In the rows, zero is written as 128.
Known rows, with every step that occurs:
D > U: [ 89 168 118 151 135 118 126 128 135 124 120  97 105 142 104 121 115 127
 105 125 114 124  83 127 116 108 145 132 153 116 116 132 126 125 158 133
 123 134 133 147 110]
T > H > E > D > N: [137 136 123 134 109 146 110 120 144 133 105 135 167 120  89 122 114 114
 143 119 124 136 164 115 139 143 124  97  97 132 119 117 155 105 156 141
 117 119 134 151 160]
N > D > Z: [139 110 118 132 134 143 134 144  96 126 117 145 117 125 102 144 106 116
 148 118 124 149 136  68 113 107 124 163 139 133 129 119 109 123 111 124
 114 116 139 154 128]
F > D > E > H: [127 140 186 152 143 111 139 112 122 118 100 112 121 130 174 129 137 188
 133 131 111  97 153 124 119 139 134 133  68 129 158 108 144 115 162 135
 133 174 121 118 153]
E > H > U: [ 73 125 110 177 166 139 121 121 134 126 108 121 118 130 179 115 127 151
 142 115 117 117  80 125 117 125 111 131 128 107 134 126 124  92 160 143
 108 163 150 143 133]
D > T > H > E: [106 154 113 154 117 111 121 122 147 127  94 123 146 143  84 134 108 128
 165 116 127 131 160 126 140 120 142 108 138 127 169 125 184 100 143 137
 117 111 129 156 177]
H > G: [ 41 130 100 157 137 117 124 132 161 131 170 104 121 120  94 165 114 135
 125 141 140 147 168 140 133 133 129 139 146 124 133 129 115 105 136 132
 160 140 144 131 121]
C > H > G > D > P > K: [ 64 147 119 183 116 169 148 153 127 104 164 148 108 129 182 122 127 120
 124 139 135 122  87 158 121 138 135 118 127 133 128 131 123 114  82 104
 179  93 121 115 118]
K > P > H > E > D: [155 118 127  42 116 140 126 107 125 148 118 120 134 103 119 108 171 112
 145 150 128  94 146 135 131 117 111 131 107 149 101 144 121 178 140  95
 109 135 148 142 171]
K > P > H: [133 142 119  48 119 126 136 111 107 133 113  99 135 102 108 100 163 122
 125 138 133  91 111 148 119 119 133 132 138 143 117 131 121 174 126  87
 100 117 142 135 164]
N > D > F > H > Z: [205  74 122 154 159 105 129 138  87 121 110 145 120 144 153 182 116 124
  87 107 123 125 138 100 120 133 129 153 129 101 144 108  78 122 131 151
 137 118 117 146 145]
E > D > U: [ 90 149 119 140 126 138 125 118 132 121 118 122 117 135 107 116 121  96
 144 116 116 125  96 110 121  94 126 130  71 111 116 128 134 143 164 143
 124 154 138 162 130]
D > P > H > E: [179 149 104 114 136 158 114 100 132 146 134 102 129  98 112 123 135 134
 135 161 114 128 118 140 114 127 136 131 149 127 118 137 108 130 122 104
 119 119 124 139 197]
G > D > P > H > U: [142 143 144 132 124 169 135 105 119 127 128 141 137 109 103  56 142 113
 136 135 123 121  48 131 114 139 128 109 121 135 124 134 137 130 118 108
 127 125 117 107 129]
V > K > P: [ 93 137 120 127 123 111 142 136 127 118  99  92  95 109  94 104 156 115
 111 117 148 113 120 190 110 113 121 127 144 146 121 142 148 251 133  86
 117  80 139  85 145]
V > K > P > H: [123 124 116  81 123 118 139 117 103 123 109  98 116 103  99 112 159 112
 113 137 142 109 118 190 106 110 123 129 142 145 117 131 143 252 125  81
 114  77 131  87 146]
V > K > P > H > U: [113 117 116  83 124 119 133 118 112 124 114 102 109 106 101 103 160 115
 113 139 137 100  83 186 108 110 110 127 148 137 121 137 140 241 131  84
 107  83 134  90 123]
K > P > H > G > D > C: [117 119 121  51 108 137 140 106 116 134 162 135 152 100 116  77 158 120
 123 151 145  97 145 146 135 129 129 131 143 151  98 140 126 171 127 108
 142 128 132 122  79]
Z > H > N: [165 134 117 106 108  96  95 136 156 149 150 122 147 133 131 135 128 137
 117  97 132 165 123 140 145 128 134 120 148 114 146 128 135 114 108 132
 111 137 112 127 137]
H > Z: [155 160  95 158 153 121 119 133 125 132 123 103 107 103 101 151 131 135
 115 122 132 127 151 121 130 127 149 138 145  54 136 131 125 103 133 136
 150 139 139 135 132]
K > P > H > N > D > G: [152 114 115  30 118 137 131 114 104 150 158 140 152 105 125  88 152 124
 118 156 133 116 121 153 128 123 116 138 145 131 125 136  93 181 123 100
  91 120 137 153 126]
G > D: [103 143 164 168 129 132 150 130 133 121 106 132 117 130  88  94 134 107
 132 113 139 138 119 128 130 146 134 114 113 151 118 130 155 123 126 125
 136 132 133  96 123]
V > K: [ 95 134 116 169 139 107 136 133 132 115 104  90  91 123  83 150 125 116
 114 122 140 144 131 179 111 118 126 132 142 131 127 128 150 202 129 116
 126  85 131  83 142]
Z > H: [129 159 122 107 100  91 103 134 133 127 119 106 137 136 116 157 122 131
 116  85 133 143 124 144 130 121 148 133 137 137 137 117 126 114 104 126
 122 128 116 124 153]
H > N > D > Z: [176  88 114 135 144 143 123 143 133 152 153 155 126 121 119 115 116 126
 145 134 124 175 134  74 135 120 109 140 151 104 141 134 123 121 122 132
 101 129 135 156 115]
N > D: [108 114 136 136 134 130 138 145 110 126 107 141 115 132  81 141 107 112
 105 119 124 154 129 100 115 125 120 154 132 145 134 112 106 121 118 136
 110 112 151 141 150]
H > E > D > U: [127 124 132 144 131 139 116 123 165 147 122 126 105 139 114 144 128 111
 146 141 112 132 154 111 138 111 108 135  96 130  97 149 127 125 168 145
 131 160 147 151 140]
C > H: [ 90 164 123 138 131 141 141 160 122  99 104 108 107 149 171 171 122 121
 120 135 124 112  94 139 121 125 139 112 133 128 127 129 113 104 100 116
 134 111 129 112 158]
T > D > C > H: [120 156 107 141 129 149 130 139 119 103 106 147 150 141 134 147 103 109
 143 131 132 113 125 121 123 137 148  91 177  97 115 120 109 105 119 156
 119  75 117 127  78]
N > D > F > H: [174  72 135 155 152 101 136 137  96 116 100 140 119 156 148 179 110 120
  93 107 122 130 128 105 117 135 122 150 124 138 141 107  80 127 131 147
 119 112 121 144 159]
F > D > E > H > U: [118 132 184 152 144 114 132 113 131 118 105 117 116 134 177 120 140 192
 133 133 106  89 119 121 120 140 120 130  70 121 161 116 141 103 168 137
 126 182 122 120 129]
K > P: [ 95 159 123 102 119 117 139 135 135 126 102  92 110 108 104  87 159 125
 121 112 141  95 116 149 125 124 130 130 139 144 120 144 127 174 138  91
 105 120 153 132 163]
Z > H > N > D > C: [190 106 121  92 102 105  98 140 136 148 157 160 155 137 129 126 113 130
 104  99 130 174 139 115 148 123 125 141 155 122 135 123 121 117 101 155
 112 126 112 138  89]
H > E > D > F: [169  91 126 149 134 120 121 123 170 149 127 120 108 148 124 186 130 118
 145 133 128 134 184 123 148 129 108 136  82 132 113 152 102 116 158 155
 130 145 147 142 182]
D > C > H > G: [ 87 143  95 140 124 136 132 146 138 106 161 124 120 141 168 165 104 131
 120 155 135 116 155 140 145 124 138 135 162 117 103 142 110  90 111 160
 166 121 121 123  51]
N > D > E: [131 126 140 132 128 135 135 149 107 128 115 145 113 143 104 160 105 118
  77 137 122 147 149 111 121 141 123 161 122 137 164 113 105 123 127 143
 115 120 141 146 152]
T > D > N: [118 170 112 148 138 132 122 126 130 122 113 126 153 130 107 116 112 113
 126 124 131 132 119 112 119 157 148  79 156  96 125 115 180 114 144 132
 108  89 127 147 130]
Z > H > N > D > U: [170 115 128  89 103 110  95 145 133 148 157 157 151 145 133 120 116 129
  92  97 118 172  97 114 134 116 125 132 151 122 141 120 120 126 112 138
 113 129 112 145 105]
F > D: [108 139 185 143 132  93 140 119 139 114  97  93 111 118  96 122 140 171
 152 119 117 107 131 114 116 126 132 127  84 139 129 115 146 113 143 122
 126 153 127 104 145]
P > H: [142 137 114  86 138 122 126 102 105 133 122  98 140 119  95 158 125 123
 132 155 121 129 124 133 119 123 140 135 136 123 124 111 121 113 121 123
 110 124 129 132 160]

Rows:
[107 127 127 113  88 107 109 129 144 130 177 148 159 133 123 134 119 129
 115 100 148 151 161 144 148 132 141 133 140 148 118 126 132 111 103 147
 173 139 106 106  57]	Z > H > G > D > C
[164  93 122 124 133 146 137 170 125 123 143 154 122 165 196 166 116 123
  96 140 122 145  91 117 133 135 117 111 135 113 144 136  88 109  99 138
 122  99 122 128 143]	C > H > N > D > F
[ 63 135 118 206 123 148 138 121 150 130 181 139 115 103 102  87 126 125
 133 127 144 146 125 154 126 144 132 137 129 133 129 131 139 126 115 113
 172 112 132 128 111]	H > G > D > P > K
[176 112 110  85 145 126 117 103 127 153 152 115 148 115 111 135 129 130
 133 167 119 152 124 126 134 133 127 121 145 103 135 122 131 113 126 128
 100 134 125 138 146]	P > H > N
[ 68 145 136 141 119 160 147 162 131 106 158 149 122 153 190 165 123 119
 100 156 135 120 128 148 134 150 133 108 119 140 142 135 119 105 102 122
 188 128 117  95 104]	C > H > G > D > E
[172 106 139 176 165 112 114 107 139 125  91 126 114 126 177 161 132 114
 160 131 110 102 188 117 142 128 111 138 109 132  97 124 139 123 160 149
 139 172 115 136 122]	F > H > E > D > C
[120 134 118  46 119 130 125 112 117 134 120 105 129 105 112  88 165 126
 125 143 126  81  68 143 120 119 116 130 142 131 122 139 118 160 134  90
  92 126 146 139 134]	K > P > H > U
[131  86 119 162 170 149 129 131 122 147 128 161 140 126 186 102 119 144
 129 121 123 166 134 102 126 129 108 133 129 110 139 115 124 116 147 150
 105 152 144 153 148]	E > H > N > D
[149 129 184 130 123 113 138 129 142 110 111 118 110 137 161 140 132 174
 149 147 114  90 158 115 135 127 128 127 107 141  94 135 134  96 129 147
 147 146 114  97  79]	F > D > C > H > E
[187  65 118 139 143 116 129 144 144 154 158 149 127 147 119 138 114 130
  97 128 130 174 129 107 140 139 110 134 139 108 150 135  95 117 133 155
 101 114 135 150 143]	H > N > D > F
[ 65 105 118 181 154 150 138 116 132 127 155 155 147 122 183 103 118 144
 142 127 142 139 171 129 136 137 127 133 126 133 108 123 135 106 149 161
 170 164 134 123  73]	E > H > G > D > C
[149 111 152 168 126 114 153 130 135 125 121 128 120 156 111 125 132 117
 114 107 144 133 117 137 135 150 139 112 106 146 126 138 122 121 133 144
 138 118 124 100 137]	G > D > F
[146 136 117 167 161 138 124 126 138 145 136 127 128 138 200 136 124 155
 103 146 123 140 159 141 139 151 129 131 123  96 176 128 136 114 163 150
 117 164 131 148 158]	D > E > H > N
[ 86 131 122 128 128 129 136 139 106 126 139 142 122 135  93 157  96 117
 111 134 131 149 144 145 116 125 124 163 136 137 132 120  69 123 119 144
 112 117 142 152 117]	N > D > G
[146 143 116 141 129 137 130 146 145 118 126 122 106 147 171 167 112 131
 125 157 126 113 164 135 149 128 133 136 164 128  87 153 116  91 115 160
 143 120 125 119  79]	D > C > H > E
[143 112 125  83 125 119 134 118 119 136 113 103 110 104 104 124 162 116
 114 150 140 113 143 187 114 117 113 132 149 153 105 141 141 247 130  83
 119  83 134  85 147]	V > K > P > H > E
[ 76 171 103 146 135 131 122 122 127 121 129 128 154 129  87 156 103 114
 154 129 138 129 138 164 114 141 148 101 165  97 139 117  81 119 140 141
 105  90 126 144 111]	T > D > G
[ 83 119 118 184 170  98 119 117 133 113 126 107 121 118 165 170 123 132
 134 130 123 114 158 136 125 138 129 133 145 126 131 106 128 116 146 122
 160 160 113 127 121]	F > H > G
[185 121 166 104 111  95 113 119 133 130 134 118 139 115 143 118 141 182
 188 102 118 121 133  87 129 109 135 125  98 120 133 122 151 117 119 111
 125 162  99 116 107]	F > D > Z > H > N
[190 132  96 110 112 113  99 134 135 144 154 121 143 121 149 139 126 142
 171 101 131 151 134  99 139 107 141 131 156 104 138 135 136 116 105 115
 117 141 107 145 113]	D > Z > H > N
[116 139 152 156 118 152 149 142 129 104 122 156 117 147 150  90 125 110
 128 132 132 109  84 127 142 140 125 111 132 137  99 147 145  99 113 152
 147 127 118  94  34]	G > D > C > H > U
[120 145 133 139 133 146 131 162 145 120 108 117  99 152 180 188 127 128
 123 154 118 116 133 139 133 134 124 116 142 141 111 146 110  96 108 120
 141 119 134 108 161]	C > H > E
[144 154  94 114 135 157 112  99 123 132 137 103 129 101 108  98 132 133
 132 149 112 112  42 137 104 120 131 127 146 106 138 132 108 122 123 106
 103 120 123 146 166]	D > P > H > U
[112 136 162 177 141 155 144 126 127 124 113 155 123 144 170  92 134 129
 112 127 127 118 107 135 132 159 122 119  99 134 153 131 151 113 152 143
 136 161 129 110 108]	G > D > E > H > U
[ 83 169 104 150 114 107 127 120 127 111  90 118 153 141  76 120 102 123
 162 100 131 126 127 126 129 113 154 106 129 117 184 110 188 107 136 134
 110 105 123 158 175]	D > T > H
[105 142 131 109  90 108 107 135 142 132 179 142 159 137 140 124 124 130
 102 101 145 154 143 141 146 143 141 115 124 148 122 122 172 113 104 124
 173 141 108 111  89]	Z > H > G > D > N
[201  83 113  70 139 137 120 107 107 153 159 152 155 120 109 127 114 123
 119 169 117 160 138 103 136 127 117 143 154 108 122 117 117 114 118 153
 100 122 122 147  97]	P > H > N > D > C
[175 109 125 101 132 167 124 120 103 143 128 150 134 110  98 123 117 119
 110 151 111 149 119 104 106 123 117 153 140 144 124 120  90 135 110 117
 113 105 134 150 180]	N > D > P > H > E
[ 99 150 177 146 129  79 143 111 137 112  94 101 110 138 108 113 132 168
 178 116 117 102 133 107 123 110 138 124  74 133 161 122 201 116 141 122
 130 154 120 124 156]	F > D > T
[ 86 148 111 147 127 119 133 114 137 120 106 125 118 142 108 128 120  92
 185 110 129 126 137 109 134  94 126 129  52 113 158 128 190 135 142 140
 122 152 141 167 182]	E > D > T
[126 156 168 164 123 136 150 133 130 124 113 137 115 141 111 112 132 114
 102 132 135 131 139 142 136 162 138 120 104 146 151 132 154 126 134 133
 142 140 124 100 126]	G > D > E
[ 49 108 125 183 156 152 140 119 131 128 148 149 144 121 178 110 126 142
 143 122 139 143 156 132 127 138 124 124 113 136 121 118 134 110 149 141
 167 164 140 120 114]	E > H > G > D
[196  81 117  35 120 125 132 119 109 153 146 136 149 119 132  98 158 125
 102 143 133 116 110 130 130 127 117 130 138 131 130 137  96 179 127 107
  92 108 136 149 155]	K > P > H > N > D > F
[169 146 102  48 128 130 127 111  95 140 124 105 135  87 116 101 169 127
 116 139 134  87 123 139 122 118 140 133 142  96 120 133 119 170 126  92
 123 125 139 139 146]	K > P > H > Z
[153 126 173 129 127 112 139 128 140 111 127 124 120 131 165 113 132 175
 150 144 115 102 131 113 137 126 129 118 107 119 111 133 144 101 128 148
 136 146 105 102  67]	F > D > C > H > N
[125 145 154 154 118 150 156 142 121 102 116 152 121 144 148 100 123 108
 127 129 138 116 119 130 141 139 138 113 128 145  94 140 147 110 105 149
 154 122 115  90  57]	G > D > C > H
[ 51 133 125 148 101 150 125 127 133 116 142 152 181 118  65  96 106 120
 121 111 136 141 120 133 127 141 142  94 140 138 135 107 120 107 149 137
 155 109 120 123  80]	T > H > G > D > U
[159 128 133 100  97 109  93 130 155 146 125 132 135 138 128 170 131 119
 141 100 126 145 167 130 145 117 121 134  98 146 117 131 126 119 120 135
 131 150 126 131 161]	Z > H > E > D
[134 139 145 164 127 145 149 129 119 121 117 136 119 122 110  94 134 113
 172 114 139 132 125  98 128 129 138 122 120 141 114 136 156 126 118 114
 140 136 124 108 101]	G > D > Z
[ 47 120 136 164 128 134 139 133 156 128 168 136 130 123  93 122 124 120
 127 136 147 150 157 134 138 147 126 123 126 147 123 131 135 112 131 130
 175 142 137 103  92]	H > G > D
[184 120 118  98 103 124  96 140 136 149 154 155 154 125 132 108 122 131
 105  94 126 175 102 120 130 124 126 130 145 123 151 123 114 134  95 125
 110 120 111 141 147]	Z > H > N > D > P
[192  59 142 155 154 104 130 137 111 130 105 144 114 159 155 191 115 125
  94 120 117 132 153 105 124 139 113 153 130 147 129 118  77 121 136 150
 124 117 125 140 161]	N > D > F > H > E
[154 129 169 107 105  94 113 118 129 117 120 112 127 122 137 125 140 180
 187  96 113  98  98  86 120 103 131 131  95 127 132 124 142 104 122 109
 125 161 105 116  93]	F > D > Z > H > U
[153 103 120 100 108 133 109 147 100 129 130 160 131 135 122 143 108 123
 139  97 121 144  98  72 117 102 117 160 145 131 136 118 105 114  97 123
 109 122 128 153  98]	N > D > Z > H > U
[168 129 125  37 114 139 125 105 122 149 129 120 137 105 143  92 169 115
 131 155 127  92 144 131 136 125 114 124 103 145  91 145 160 177 143  94
 111 138 143 151 163]	K > P > H > E > D > N
[ 51 136 134 145 121 158 147 160 133 104 153 147 124 145 175 152 125 117
 120 145 137 126 114 140 131 140 129 104 124 144 122 133 118 103  96 118
 184 122 124  92 103]	C > H > G > D
